Each row was made from one small tree. The marks that hang from a mark follow it in brackets, in the order of their numbers. Every link used is in the known rows. Write each row's tree.
Known rows
z_840[z_250[z_118 z_656]]: [-0.58 -0.46 -0.51 -1.05 -1.16  1.70 -0.39 -1.57  2.99 -2.90  0.48  0.94
 -0.67  0.14  0.48  0.46  1.80 -2.50 -0.47  2.40  1.18 -0.64 -0.06  2.18
 -0.17]
z_840[z_250[z_307[z_201] z_656]]: [-0.05 -0.67 -0.32 -0.58 -1.18  2.08  0.04 -1.18  2.41 -2.02  0.31  0.62
 -0.24  0.18  1.63  0.99  1.71 -1.25 -0.47 -0.41  0.55 -1.43  1.41  0.77
 -0.11]
z_840[z_250[z_798]]: [-0.21  0.29 -0.78 -0.87 -0.79  1.51 -0.83 -0.62  2.24 -2.97  0.41 -0.40
 -1.21  0.59  0.03  0.40  1.12 -2.82 -0.09  2.04  1.76 -0.72  0.01  0.15
 -0.50]
z_171[z_689[z_250[z_656 z_798]]]: [ 0.62  0.12 -1.98  1.54 -0.90  1.99 -0.49 -0.38  4.41 -3.11  0.27  0.24
 -0.22 -0.56 -0.25 -0.24  0.95 -1.41  0.46  2.53  1.59 -0.68 -0.60  0.29
  0.65]
z_840[z_250[z_118[z_171] z_656 z_798]]: [-1.40  0.05 -0.64 -0.34 -0.87  0.70 -0.72 -0.52  3.41 -3.86  1.24  0.79
 -1.18  0.97 -0.13  0.22  1.38 -4.39 -0.04  2.96  1.52 -0.62 -0.42  1.90
 -1.00]
z_201[z_307 z_689 z_840[z_250[z_118 z_656 z_798]]]: [-0.95  1.11 -1.28 -0.72 -1.42 -0.90 -0.74 -0.02  3.06 -2.93  1.77  2.30
 -0.84 -0.04 -1.02  0.95  2.64 -5.46 -1.58  1.79  1.97 -3.02 -0.34  0.09
 -2.23]
z_250[z_307[z_201[z_118 z_689]] z_656 z_798]: [-0.32  0.50 -0.88 -0.11 -0.83  1.24  0.44 -0.21  2.61 -2.14 -0.14  1.61
  1.68  0.86  1.02  0.82  2.50 -2.97 -0.40 -1.31  1.17 -2.57  2.04  1.33
 -0.48]
z_307[z_201[z_689 z_840[z_250]]]: [ 1.62  0.73 -1.22 -0.32 -2.67  0.46 -1.22 -1.53  1.54 -0.22  0.08  0.22
 -0.68  0.11  0.45  0.72  2.96 -2.27 -1.35  0.07  0.73 -2.96  0.74 -1.16
 -2.25]
z_118[z_171 z_250[z_307[z_201[z_689]] z_656 z_798]]: [ 0.36  2.07 -0.23  1.24 -0.67 -0.11  1.01 -0.51  0.97 -1.99  0.97  2.07
 -0.65  1.38  0.40  0.54  1.41 -2.80  0.66 -0.25  0.78 -1.88  0.99  0.21
 -1.58]
z_798[z_250[z_118[z_171[z_689]] z_307 z_656]]: [-0.26  0.79 -0.58  1.23  0.04  0.87  0.61 -1.11  1.91 -4.28  0.11  3.16
  0.44 -0.34  0.06 -0.63  0.67  0.12  1.63  0.72  0.67 -0.57  0.25  0.01
 -0.58]
z_798[z_250[z_118 z_307 z_656]]: [-0.55  0.82 -0.41 -0.37  0.06  1.74  0.89 -1.84  2.00 -4.21 -0.88  3.02
  0.61 -0.67  0.34 -0.28  1.48  0.07  1.25 -0.04  0.97 -0.67  0.82  1.14
 -0.12]
z_118[z_250[z_656]]: [ 1.68  1.26 -0.72  0.61 -0.49  1.14  1.26 -1.51  1.10 -0.85 -0.06  1.69
 -0.97  0.24  0.11  0.90  1.69 -0.48  0.77  0.96  1.26 -0.54  0.35  1.29
  0.47]
z_840[z_250[z_118 z_307 z_656]]: [-1.17 -0.87 -0.02 -1.32 -0.88  2.25 -0.33 -1.77  3.07 -3.95  0.41  1.62
  0.26 -0.19  1.14  0.04  1.20 -2.18 -0.36  0.63  1.00 -0.77  0.46  1.83
 -0.38]
z_307[z_201[z_118[z_171 z_250[z_656]] z_689 z_840]]: [ 2.73  1.96 -1.17  1.61 -1.99 -0.83  0.29 -0.44  0.28  1.62  0.06  1.64
  0.10  1.43 -0.05  0.58  2.99 -2.28 -0.67 -1.15  0.93 -3.15  0.77 -1.10
 -2.38]
z_250[z_118 z_798]: [-0.74  1.11 -1.47 -0.88 -1.02  1.81 -1.05 -1.52  2.45 -4.71 -0.50  0.99
  0.80  0.46 -0.19 -0.22  1.61 -3.03  0.13  2.01  1.88 -0.59 -1.09  1.66
 -0.92]
z_201[z_118[z_171] z_689 z_840]: [ 2.30  0.88 -0.76  1.66 -1.56 -1.29 -1.16  0.87  0.98  0.89  0.06  1.86
  0.68  0.24 -0.85 -0.64  1.47 -3.38 -1.02 -0.78  1.82 -3.22 -0.92 -2.71
 -2.51]
z_171[z_689[z_250[z_118 z_307 z_656 z_798]]]: [-0.45  0.02 -1.55  0.75 -0.90  2.66 -0.72 -1.23  4.64 -5.13  0.11  1.26
  1.16 -0.66  0.26 -0.90  0.78 -1.65  0.39  1.49  1.45 -0.70 -0.49  0.80
 -0.07]
z_840[z_250[z_118[z_171] z_307[z_201]]]: [-0.55  0.29 -0.12 -0.61 -1.68  1.88 -0.99 -1.55  1.26 -3.49  0.22  0.76
  0.25  0.79  1.39 -0.19  1.03 -2.01 -0.61 -0.07  0.41 -1.39 -0.20 -0.14
 -2.00]
z_250[z_118[z_171[z_689]] z_307[z_201] z_798]: [-0.86  1.08 -1.54  0.78 -1.43  1.66 -1.22 -1.23  1.98 -5.38  0.32  1.51
  1.92  1.31  0.98 -0.59  0.89 -2.25  0.42  0.06  0.64 -1.26 -0.64 -0.09
 -2.30]
z_840[z_250[z_118[z_171[z_689]] z_307 z_656 z_798]]: [-1.81 -0.50 -0.43  0.07 -0.59  1.19 -0.80 -0.56  3.64 -5.22  1.63  1.52
 -0.04  0.74  0.37 -0.29  0.51 -3.55  0.33  1.86  1.26 -0.54  0.02  1.04
 -1.11]
z_118[z_171]: [ 1.30  0.42 -0.81  1.79 -1.02  0.49 -0.60  0.18  0.88 -0.95  0.00  0.78
 -0.57  0.03  0.11  0.14  0.35 -1.40  0.07  0.94  0.99 -1.23 -1.84 -1.25
 -0.67]
z_118[z_171 z_250[z_307 z_798]]: [ 0.54  2.11 -0.13  1.29 -0.14  0.51  0.36 -0.41  0.20 -3.11  0.50  1.82
 -0.39  1.13  0.19 -0.41 -0.11 -2.05  1.25 -0.48  1.44 -0.79 -0.41 -1.08
 -1.54]
z_307[z_201[z_689[z_250]]]: [ 1.52  1.33 -1.06 -0.20 -2.38  1.86 -0.46 -1.44  1.71 -0.53 -1.06 -0.23
 -0.35 -0.43  0.68  0.53  2.62 -1.58 -1.47  0.59  0.55 -2.99  0.31 -0.23
 -1.09]

Write each row's tree
[ 0.75  1.92 -0.70  1.83 -0.22 -0.35  0.93 -0.09  1.29 -1.63  0.96  1.62
 -1.60  1.28 -0.53  0.56  0.99 -2.71  1.26  1.56  1.56 -0.58 -0.32  0.62
 -0.59]
z_118[z_171 z_250[z_656 z_798]]
[ 0.90  0.61 -1.66  1.00 -0.81 -0.19  0.17  1.18  1.58  0.09  0.73  1.81
  0.35  0.83 -0.27  1.01  2.02 -2.63 -1.09 -1.08  2.26 -2.28 -0.54 -1.42
 -0.61]
z_201[z_118 z_307 z_840[z_250[z_656]]]
[-0.01  1.27 -0.92  0.85 -0.75  0.59  0.50 -1.60  1.77 -3.27 -0.45  2.98
  0.39  0.01  0.61 -0.26  1.97 -0.51  1.12 -1.23  0.62 -1.46  0.69 -0.07
 -1.62]
z_798[z_250[z_118[z_171] z_307[z_201[z_840]] z_656]]
[ 0.60  0.57 -0.72  0.32 -1.19  0.41 -0.76  0.22  4.00 -1.57 -0.42  1.90
  1.39 -0.64 -0.38 -1.08  2.03 -4.54 -1.06 -1.85  2.54 -3.27  0.64 -0.86
 -1.64]
z_201[z_118 z_689[z_250[z_307 z_656 z_798]] z_840]
[ 0.87  0.70 -1.42 -0.31 -2.29  0.13 -0.93 -1.10  2.65 -0.87  0.53  0.39
 -0.95  0.39  0.31  1.04  3.37 -3.43 -1.10  0.54  1.07 -2.88  1.28  0.02
 -1.93]
z_307[z_201[z_689 z_840[z_250[z_656 z_798]]]]
[ 0.57  1.25 -0.73  2.56 -0.01  0.11  0.74 -0.10  1.68 -3.23  1.62  2.36
 -0.29  1.10 -0.05 -0.07 -0.05 -1.53  1.79  0.87  1.16 -0.38  0.03 -0.52
 -0.73]
z_118[z_171[z_689] z_250[z_307 z_656 z_798]]
[-0.65  1.36 -1.33 -0.66 -1.31  2.73 -1.11 -1.44  3.80 -4.60 -1.12  0.17
  0.23 -0.42 -0.03 -1.07  1.37 -3.27 -0.37  1.56  2.09 -1.03 -1.39  1.22
 -0.72]
z_689[z_250[z_118 z_798]]
[ 0.61  0.28 -1.86  1.52 -0.95  2.47 -0.20 -0.28  3.70 -2.96 -0.19  0.49
  1.43  0.10  0.63 -0.37  1.23 -1.10  0.18  0.11  1.24 -1.35  0.35 -0.16
  0.22]
z_171[z_689[z_250[z_307[z_201[z_118]] z_656 z_798]]]
[ 0.84  1.84  0.32  1.00 -0.17 -0.55  0.98  0.57  0.51 -0.82  0.51  2.44
  0.47  1.35 -0.62 -0.19  1.09 -3.51  0.02 -0.22  1.59 -2.41  0.87 -0.29
 -1.54]
z_201[z_118[z_171 z_250[z_307 z_656 z_798]] z_689]
[ 1.36  0.21 -1.54  1.28 -1.56  2.98 -0.77 -1.26  2.66 -2.83 -0.53  0.25
  0.96 -0.69  1.00 -0.56  0.67  0.49 -0.02  0.14  0.64 -1.30 -0.37 -1.40
 -0.18]
z_171[z_689[z_250[z_307[z_201]]]]
[-0.42  0.59 -0.31  0.26 -1.39  2.71 -1.00 -1.23  2.93 -4.22 -0.99  1.28
  0.94 -0.97  0.97 -1.56  0.20 -2.19 -0.44 -0.55  1.27 -1.50 -1.68 -0.26
 -1.22]
z_689[z_250[z_118[z_171] z_307]]
[-0.11  0.62 -0.90 -0.82 -1.77  3.03 -0.68 -2.57  1.20 -3.83 -1.23  1.65
  2.25  0.16  1.90 -0.09  1.84 -0.57 -0.44 -1.38  0.43 -1.53 -0.04  0.80
 -1.36]
z_250[z_118 z_307[z_201]]
[ 2.52  1.05 -2.09  1.00 -2.09  1.12 -0.57 -0.77  0.77  0.71 -1.18  0.52
  1.38  1.03  0.73  0.52  2.82 -0.73 -0.65 -2.16  1.16 -2.29  0.01 -1.27
 -1.38]
z_307[z_201[z_118 z_840]]
[ 1.23  1.76 -0.88  0.34 -0.79  0.14  0.56  1.25 -0.49  0.29 -0.15  1.80
  0.94  0.46 -0.68  1.00  1.69 -2.16 -1.78  0.49  1.59 -3.31 -0.68 -1.27
 -0.67]
z_201[z_118 z_307 z_689]
[ 1.70  2.00 -0.18  1.51 -1.03  0.95  0.58 -1.09 -0.78 -1.31  0.03  1.62
 -0.20  1.13  0.99  0.14  0.58 -0.35  0.65 -1.49  0.41 -1.40 -0.16 -1.48
 -1.63]
z_118[z_171 z_250[z_307[z_201]]]
[-0.76  0.09 -0.35  0.54 -1.16  2.40 -0.42 -0.94  4.06 -3.88 -0.51  1.83
  0.74 -1.08  0.94 -1.04  0.71 -2.58 -0.38 -0.26  1.17 -1.41 -1.04  1.09
 -0.46]
z_689[z_250[z_118[z_171] z_307 z_656]]
[ 1.23  1.32 -1.47  0.50 -1.60 -0.62 -0.67  0.19  1.17 -0.69  0.58  2.29
 -0.29 -0.88 -0.72  0.93  1.99 -2.82 -1.54  0.14  1.70 -3.39 -1.13 -2.22
 -1.71]
z_201[z_307 z_689 z_840]
[ 0.92  0.53 -2.14  1.34 -1.56  2.28 -1.29 -1.04  3.65 -3.75 -0.20  0.37
  0.94 -0.43  0.57 -0.81  0.99 -1.05  0.30 -0.32  1.36 -1.36 -0.23 -1.65
 -0.95]
z_171[z_689[z_250[z_307[z_201[z_840]] z_798]]]
[ 0.60  0.11 -1.00  0.24 -1.78  0.39 -1.79 -1.15  2.40 -2.34  0.46  1.12
 -0.53  0.01 -0.05 -0.54  1.30 -2.90 -0.35  0.44  1.65 -1.30 -1.33 -1.16
 -2.30]
z_201[z_840[z_250[z_118[z_171]]]]
[-1.64 -0.08 -1.07  1.18 -0.42  1.10 -0.62 -0.49  3.86 -5.71  1.16  2.70
  1.51  0.45  0.39 -0.51  0.54 -3.17  0.88  1.14  1.24 -0.62 -0.56  1.46
 -0.93]
z_250[z_118[z_171[z_689]] z_307 z_656 z_798]
[ 0.13  0.81 -0.67  0.22 -2.29  0.82 -1.47 -1.69  1.39 -3.12 -0.15  2.37
  1.64  0.00  1.15 -0.61  1.68 -2.60 -0.90 -1.65  0.44 -2.80 -0.52 -0.88
 -3.26]
z_250[z_118[z_171] z_307[z_201[z_689 z_840]]]
[ 0.37  1.71 -0.96  0.90 -0.75  1.39  0.17 -1.67  0.43 -3.98 -0.61  2.14
  0.71  0.38  0.49 -0.67  0.97  0.80  1.28 -0.11  0.20 -1.08  0.12 -1.24
 -1.68]
z_798[z_250[z_118[z_171[z_689]] z_307[z_201]]]
[-1.43 -0.02 -0.79 -1.25 -0.88  1.41 -0.56 -1.31  3.69 -4.05  0.72  0.67
 -0.80  0.70  0.00  0.42  1.88 -3.86 -0.14  2.87  1.68 -0.52  0.13  2.62
 -0.43]
z_840[z_250[z_118 z_656 z_798]]
[ 0.15 -0.42  0.01 -0.72 -1.22  1.54  0.16 -0.73  1.98 -1.19  0.34  0.85
  0.23  0.51  1.25  0.78  2.00 -2.02 -0.95 -0.51  0.66 -2.25  1.85  0.54
 -0.54]
z_840[z_250[z_307[z_201[z_118 z_689]] z_656]]
[ 0.95  1.53 -0.74  0.05 -0.44  1.90  0.75 -1.54  0.21 -2.56 -1.41  1.49
  0.25 -0.14  0.89  0.05  1.50  1.37  1.05 -1.37  0.58 -1.39  1.23 -1.21
 -0.58]
z_798[z_250[z_307[z_201]]]
[-0.01  1.21 -0.96  1.22 -0.55  0.99  0.76 -1.42  1.61 -3.70 -0.09  2.68
  0.55  0.25  0.55 -0.22  1.48  0.42  1.38  0.19  0.16 -1.04  0.71  0.11
 -0.99]
z_798[z_250[z_118[z_171[z_689]] z_307[z_201] z_656]]
[-0.09  1.28 -0.38 -0.69 -0.20  2.01  0.28 -2.08  0.90 -4.59 -1.36  2.49
  0.83 -0.59  0.32 -0.83  1.02  0.49  1.17 -0.30  1.04 -0.76  0.29 -0.22
 -0.92]
z_798[z_250[z_118 z_307]]
